Known rows, with every step that occurs
P/A/G: [ 14  -1 -11  14  19 -10 -13   3 -26  -1  10  -6  15 -24   8   6  23   4
  15  16  27 -27  -3  -4  -8 -21   1  -2 -19   5  -2   1  18   9 -57  11
   8 -19  14  22  -3   3]
U/G/A: [  5 -28 -10  23  50  -1  -7   8 -25 -14   4  -1   5 -14  -3  14  15   3
   6  33  16  -5  14  -1 -16  -9   5   2  -9  -1  -1 -13  13  10 -27   9
   2 -10  31   5   7   7]
V/B/X/Y/U/G/A/P: [  5 -22   1  10  50  -4 -16   8 -19 -18  13 -15  10 -19  -3  23  11  11
   7  23  27 -49  16  -5  -9 -21  16   3 -11 -14   4  -4   5  15 -25  -6
   8  28  29  11  -2  27]
A/P/V/B/X/Y/U/G: [  1  -4   4   5  26  12 -32  -1 -12 -15   4 -22  13  -9  -7  23   7  14
   4  10  33 -18  12 -10   2 -15  11   2 -12  -4   3  -3  26  32 -18  -2
   8   5  19  20   1  11]
A/P/V/B/N: [  4  -4   2  15  28   3 -24  -2 -22 -29   2   1  10 -23  -7  20  12   5
  14  23  23 -20  16 -11  21 -12  20   5 -14  -9  -5  -2  12   8 -13 -18
  30  23   9  14  -3  14]
V/P/A/G: [ 12  -2  -9  13  28 -12 -13   2 -26  -2  11  -8  16 -29   7  13  22   4
  14  14  31 -12  -3  -3  -7 -25  14   0 -17   4  -2   3  19   7 -55   7
   5 -19  -5  24  -3   4]
B/X/Y: [ 10 -12  -7   6  22   6 -36  -1   4 -24  11   2  11   4  -3   8  13  20
  12  16  23 -14  16  -5  -4  -8  14  -3 -19  -9   0   0  23  25 -14  -5
   4  14  18   5  -4  24]
X/Y/N/B: [  5  -7   5  16  29  17 -26   0 -12  -4  -4 -25   6  15  -2  14 -12  11
  16  24  26 -14   7 -18 -10  -3   0  -4   3  -1  -9  -7  25  16 -20 -12
   2   9  12  12 -13  16]
X/B: [  5 -10  -6  19  28  11 -18   2 -21 -11   3  11   8   4   1   8   3  26
  13  20  20 -11  -7 -11   1 -10   4  -2 -16  -4  -9  -1  23  14 -18  11
   0  -5  15  -7  -5  13]
Q/Y/X/B/V/P/A/G: [ 11  -5  -6  17  30  -2 -15  11 -20 -10   1 -10  15 -27   7  22  19  18
  22  14  27 -15  -4  -4  -2 -23  19   1 -18   2  -3   3  14  11 -59  -5
  11 -21  -6  18   1  11]
A/G/U: [  3 -36  -7  10  15 -13 -12  -1 -23  15   8   4   5 -20   2   1  12   4
   6  53  18 -25   6  -6 -13 -13   9   1  -5  -5  -6  -5  13  10 -23  11
  10 -18  14  17  -3  17]
Y/U/G: [ -3 -14   0   9  24  11 -19  -7 -23  -1   2 -22   4 -10  -7  11  11   5
   6   2  29   0  -4 -14  -6 -11  -4   2 -11   4   3  -9  26  22 -19  10
   3 -11  19  17   3   1]
W/Q/Y/N/B/X: [  3 -11   1  16  31   7 -20  -3 -27 -24 -10 -12   6  -8 -18  18  -7   0
  20  19  21  -9   4  -9 -10  -5   8  -5   1  -4  -8 -10  16   3 -23 -32
   8  14   6  13  -2  21]
P/V: [ 10  20  -5  14  23   2 -20   0 -14 -12   6   9  28 -19  -1  -2  17  -1
  20   9  18  -4  21  -7   0 -10   4   1  -7  -2 -10   0  27  11  -9  14
   6   1   5  14  -4  10]
Q/Y: [  7  -7  -9  12  32   1  -9  -5  -7   3 -18   7  18  -9  -7  27  12   8
  30   7  10  -2  -5  -2  -6  -8   1   2 -27  -2  -5  -6  14  10 -22   5
   0   6  11   8   7  19]
U/G/A/P/V/B/X/Y/Q: [  5  -8   7  11  36   6 -34   5 -13 -22  -3 -32  13  -9  -9  23   9  19
  13  20  24 -22  28 -33  -1  -6  14   5 -15 -10   5  -9  17  23 -19   4
   6  12  12  17  -1  25]
X/Y: [  8 -10  -5   5  22   8 -32  -2   3  -5  10   1  13  11  -2   9  14  24
  14  15  25 -11  14  -5  -4  -8   9  -2 -21  -6  -1  -1  27  28 -13  14
  -1   8  17   6  -6  20]
V/P/A/G/U: [  5 -24  -4  11  16 -15 -13   5 -24  11   7   0  13 -26   2   8  14   4
   5  53  19 -11   6  -4 -12 -21  17   2  -6  -3  -4  -3  14  11 -51   9
   9 -18   2  19  -2  19]
P/A/G/U: [  6 -23  -5  11  11 -14 -13   6 -24  14   7   2  12 -24   3   3  14   3
   6  55  17 -23   6  -5 -14 -18   8   1  -7  -2  -5  -4  14  11 -51  11
  12 -19  14  18  -1  18]
Y/X/B/V/P: [ -1 -23   5  18  39  13 -17   5 -17 -23   7  -6   9 -22  -2  18  11  25
  17   7  22  25   7  -9   2  -9  37   7  -2  -8  -7   3  18  13 -12   0
   8  -2 -30   3  -4  18]
G/A: [  7 -26  -6  22  47 -10  -5   8 -21 -15   6   1   7 -14  -2   6  15   0
  11  28  11  -4  16  -7 -18  -6   7   0  -8  -4  -6 -10  11  -1 -22   9
   1   0  25   0   1  20]
X/Y/U: [  1 -15   9  -3  15   5 -33  -5   0  -3   7 -30   8   7  -9   4  13  16
  14 -11  30  -4   7 -22  -6  -9   0  -3 -13  -1   3  -2  28  20 -11   9
   4   8  14   9  -6  30]
N/B: [  7  -7  -4  17  30  11  -9  -3 -20  -4   2  -3  14   4  -1  12 -15   3
   9  24  19  -7   0 -10  -9  -3   1  -1   7   0 -12  -6  23   7 -22   9
   0   5  10  13  -6  10]
B/V: [  3 -25  -4  14  20  14  -9   4 -15 -19  13   7   6 -21   1   2  19  16
  17   9  14  -5  18  -8  -3  -2   4   4  -2  -5 -10  -2  14  16 -16  22
  25  -3   2   8  -2  13]
P/V/B/X/Y: [ 11  -2  -1   8  23   4 -37   0   5 -30   7   2  19   1  -4  20   5  21
  12  23  25  -8  23  -2   4  -7  26  -1 -18  -9  -6   3  25  27 -12  -8
   4  17  11   9  -4  24]
U/G/A/P/V/B/X/Y: [ 11  -7  -3  10  36   4 -35   6  -1 -32   9   0  18  -2  -3  25   7  22
   7  31  26 -26  28   1   1 -13  27   0 -17 -13  -2   0  18  31 -19 -11
   7  20  21  10  -2  24]

Rows
[  3 -29  -2  12  15 -11 -12   8 -24   6   9   2  12 -29   3   7  17   8
   6  53  18 -13  12  -2 -11 -18  18   3  -2  -3  -5  -3  10  13 -50  11
  19 -20  -3  18  -1  19] => B/V/P/A/G/U
[  7 -11  -6  18  26   4 -14  -3 -19 -30   5  -1   9 -10  -5   9  -9  -2
   9  21  16  -9   3 -10  -9  -5  12  -3   4  -4  -8  -3  18   4 -20 -16
   8  13  11  10  -2  17] => N/B/X
[ 10  12   1  16  28  -5 -16   4 -23 -10   7  -8  27 -22  -2  16  18   1
  15   8  22  26   1  -4  -6 -24  22   3 -15   1  -1   0  23   7 -68   8
   1   4 -17  13  -2  17] => V/P/A
[  4  -1   9  13  24   6 -42   0  -5 -21  -6 -28   5  -3  -6  13  12  12
  23  16  26 -13  17 -20  -4  -6  14  -3 -18  -6  -4  -5  24  18 -13 -32
   8  15   7  10 -13  26] => P/V/B/X/Y/N
[ 10  -7  -7  14  26  -7 -12   5 -26  -8  12  -5  15 -32   8  12  24   8
  15  14  29 -12   3  -3  -6 -23  14   1 -14   3  -3   4  16  11 -55   9
  14 -20  -6  24  -2   4] => B/V/P/A/G
[  3 -31   1  18  46  -2 -17   8 -16 -25   2 -16   4  -8  -7  23   7   9
   2  30  21  -3  17  -7 -13  -8  14   1  -9  -3   0 -11  14  16 -26  -5
   6  -4  30   6   7  19] => V/B/X/Y/U/G/A
[ 10  -7   1  14  31   4 -18   4  -5  -3 -16 -26  11 -15  -8  19   8   7
  33   2  13  -2  -8 -15  -4  -6  18   3 -21  -4  -1 -11  15   1 -18 -20
  -6  11  11   9   2  31] => Q/Y/X
[  5 -27  -1  15  18  -6 -15  14 -19   4  -2  -3  12 -25   2  16  10  17
  13  53  16 -16   5  -5  -7 -19  23   2  -6  -4  -5  -4   8  14 -54  -3
  16 -20   0  13   3  26] => Q/Y/X/B/V/P/A/G/U
[  8   6   2  17  25   1 -14   9 -20 -18   9  -5  25 -26   0  16  21   8
  15   7  20  24   9  -3  -5 -20  23   5  -9   0  -3   1  18  11 -70  11
  13   1 -21  13   1  17] => B/V/P/A
[ -1 -11   7  17  35   3 -24   1 -24 -32  -1 -10   6 -22  -8  25  12   6
   9  24  26 -19  20 -14  17 -12  18   4 -10  -8  -2  -7  10  11 -17 -21
  32  17  17  14   1  13] => Y/U/G/A/P/V/B/N
[ 10 -10  -6   9  24  11 -33   0   4 -25   9   0  13  13  -3  14  -1  20
  10  22  24 -16  16  -6  -4  -6  14  -5  -9  -7  -4  -1  24  26 -17  -7
   4  15  17   8  -5  23] => N/B/X/Y
[ 13  14  -4  15  41  -5 -15   9 -19 -15  13   6  28 -27   1   2  20  -2
  19  15  18 -38  31  -3  -5 -19   7   1  -5 -11  -6  -2  12   8 -15  10
  10  19  16  13  -5  20] => G/A/P/V
[  3 -11   5  11  22   7 -40   0  -6 -16  -1 -29  -2   1  -6   7  17  11
  24  10  24 -16  10 -21  -9  -7   6  -4 -19  -5   0  -7  21  18 -13 -29
   8  14  13   7 -14  25] => B/X/Y/N
[  5 -10   2  19  36  -1 -21   1 -22 -33   1   1   8 -23  -7  22  13   5
  12  29  21 -20  22 -10  17 -11  21   3 -12 -10  -5  -5   8   5 -17 -19
  30  22  14  11  -2  17] => G/A/P/V/B/N
[ -1 -22   1  13  37   6 -11  -2 -17 -18  10  -1  12 -27  -3  16  18  13
  16   4  21  28  13  -4  -2 -10  31   9  -2  -6  -7   3  17  12 -11  10
  12   1 -32  10  -3  13] => B/V/P
[  8   7   8  18  30   8 -18  15 -25 -16  -3  -9  25 -22 -12  27  15  20
  23   8  23  23   6   2   0 -22  28   2 -14  -2  -4  -2  18  12 -73   0
   9   0 -22   9   4  23] => W/Q/Y/X/B/V/P/A
[  4 -20   1  19  46  -2 -20  10 -14 -28   1 -14  11 -10  -6  22   9   8
   4  30  21  -3  24  -7 -10  -8  14   0  -8  -3  -2 -10  16  17 -23  -6
   7  -5  28   8   7  18] => P/V/B/X/Y/U/G/A
[  4 -13   8   6  24   6 -33  -4 -11 -16  -3 -33   7  -4 -11  19   8  19
  17  12  23  -4  16 -38  -1   0  14   4 -18  -8   3  -8  21  19 -16   7
   1  10   4  14  -5  27] => V/B/X/Y/Q
[  0 -20   4  18  41  13 -15   6 -12 -20  -2  -4  12 -19  -3  27  11  26
  21   6  20  25   4  -7   3 -11  36   8  -7  -8  -8   1  16  13 -15  -3
   9  -1 -29   2  -1  21] => Q/Y/X/B/V/P
[  9   2   0  16  31  -6 -19  -2 -18 -36   5   1  19 -30  -6  19   3   0
  12  22  20 -13  13  -7   3 -11  28   3 -10 -10 -10   2  16   4 -16 -19
   9  26   3  13  -4  23] => A/P/V/B/X
[ 10  -7  -8  17  27  -3 -13   8 -26 -10  11  -3  14 -27   9  14  21  16
  15  17  30 -16  -1  -3  -3 -23  14   0 -14   3  -5   5  17  14 -57   8
  13 -23  -6  19  -3   5] => X/B/V/P/A/G
[  6  -7   8   9  34   1 -33   4 -12 -23  -1 -32  12  -9 -10  19   9  18
  17  17  22 -22  29 -35  -2  -5  15   4 -14 -12   3  -8  16  19 -17   4
   6  18   9  14  -5  32] => G/A/P/V/B/X/Y/Q
[  3  -9   1  21  38   3 -22   1 -25 -33   0   0   8 -23  -7  24  12   6
   9  32  23 -21  20  -7  18 -12  21   5 -13  -8  -3  -7   9  11 -19 -19
  30  17  17  13   1   9] => U/G/A/P/V/B/N
[  9  11  -1  10  39  -1 -26  10 -12 -25  12  -4  25 -22  -2   7  19   5
  14  13  24 -42  35  -5  -4 -20   9  -1  -6 -11  -1  -3  15  18 -15  -1
  14  19  21  15  -2  22] => B/X/Y/U/G/A/P/V
[  3 -22  -2  18  24  22  -6   6 -17 -19  10   3   9 -10   2   7  -2  16
  12  18  15  -9  17  -9  -5   1   2   1  13  -3 -14  -2  16  16 -20  19
  24  -2   2  11  -2  12] => N/B/V
[  8  -7   0  21  31  14 -23   8 -11 -11 -13  -8   9   2  -3  20  -1  30
  25  15  16  -9 -15 -15   3  -9  14  -2 -21  -5  -5  -6  19  10 -21 -13
  -6  -1  16  -6  -2  25] => Q/Y/X/B
[  3 -17  -2  21  25  14 -29   5 -16 -27 -10  -4  -4  -4  -7  15  10  22
  22  17  19 -18  -5 -19  18 -10  12  -1 -20  -7   1 -11  12   9 -17 -30
  24   7  20  -2  -1  19] => Q/Y/X/B/N
[  9  12   0  10  39   1 -25  10 -12 -15  11  -4  28 -18   0   7  19   6
  15  11  25 -40  33  -6  -4 -21   5   1  -6 -10   0  -2  17  20 -15   9
  11  16  22  16  -3  21] => X/Y/U/G/A/P/V
[ -2 -23   2  17  38  12 -13   2 -18 -22   9   5  10 -19  -2  19  14  24
  14  10  22  24   9  -6   1 -10  30   7  -3  -7  -9   5  18  15 -13  10
  11  -4 -30   3  -3  13] => X/B/V/P
[  3 -27   1  14  20  -6 -13  10 -21   9  -4  -7  12 -22   2  19   7   8
  12  55  17 -15  10  -7 -13 -17  14   1   0  -2  -7  -6   8  14 -55  -4
  20 -19  -3  21   0  22] => Q/Y/N/B/V/P/A/G/U
[  4 -29  -3  14  16  -8 -14  10 -25   3   7   5  11 -24   4   9  13  16
   5  57  19 -16  10  -3  -9 -20  18   2  -3  -4  -7  -1  12  15 -51  10
  18 -23   0  14  -1  20] => X/B/V/P/A/G/U
[  5  -9  -2  18  30   6 -19  -2 -16 -27  -9 -13   5  -8  -8  17  -7  -2
  20  19  15 -11  -1 -16 -11  -4   7  -4  -1  -3  -7  -7  14   3 -23 -34
   9  15   9  12  -3  22] => Q/Y/N/B/X
[ 11  21  -5  10  30   0 -19   2 -18 -10  12   7  30 -27   1   0  19  -1
  21   7  21 -36  24  -5   0 -19   6   2  -8 -10  -6   2  18  11 -11  14
  10  21   9  17  -7  16] => A/P/V
[  5  -5   3  16  37  -6 -19   2 -20 -40   2 -10  16 -29  -7  23   2   1
   8  23  21 -13  17  -9   0 -12  26   1  -6  -8  -7  -1  14   7 -19 -23
  11  20  11  14   1  23] => Y/U/G/A/P/V/B/X
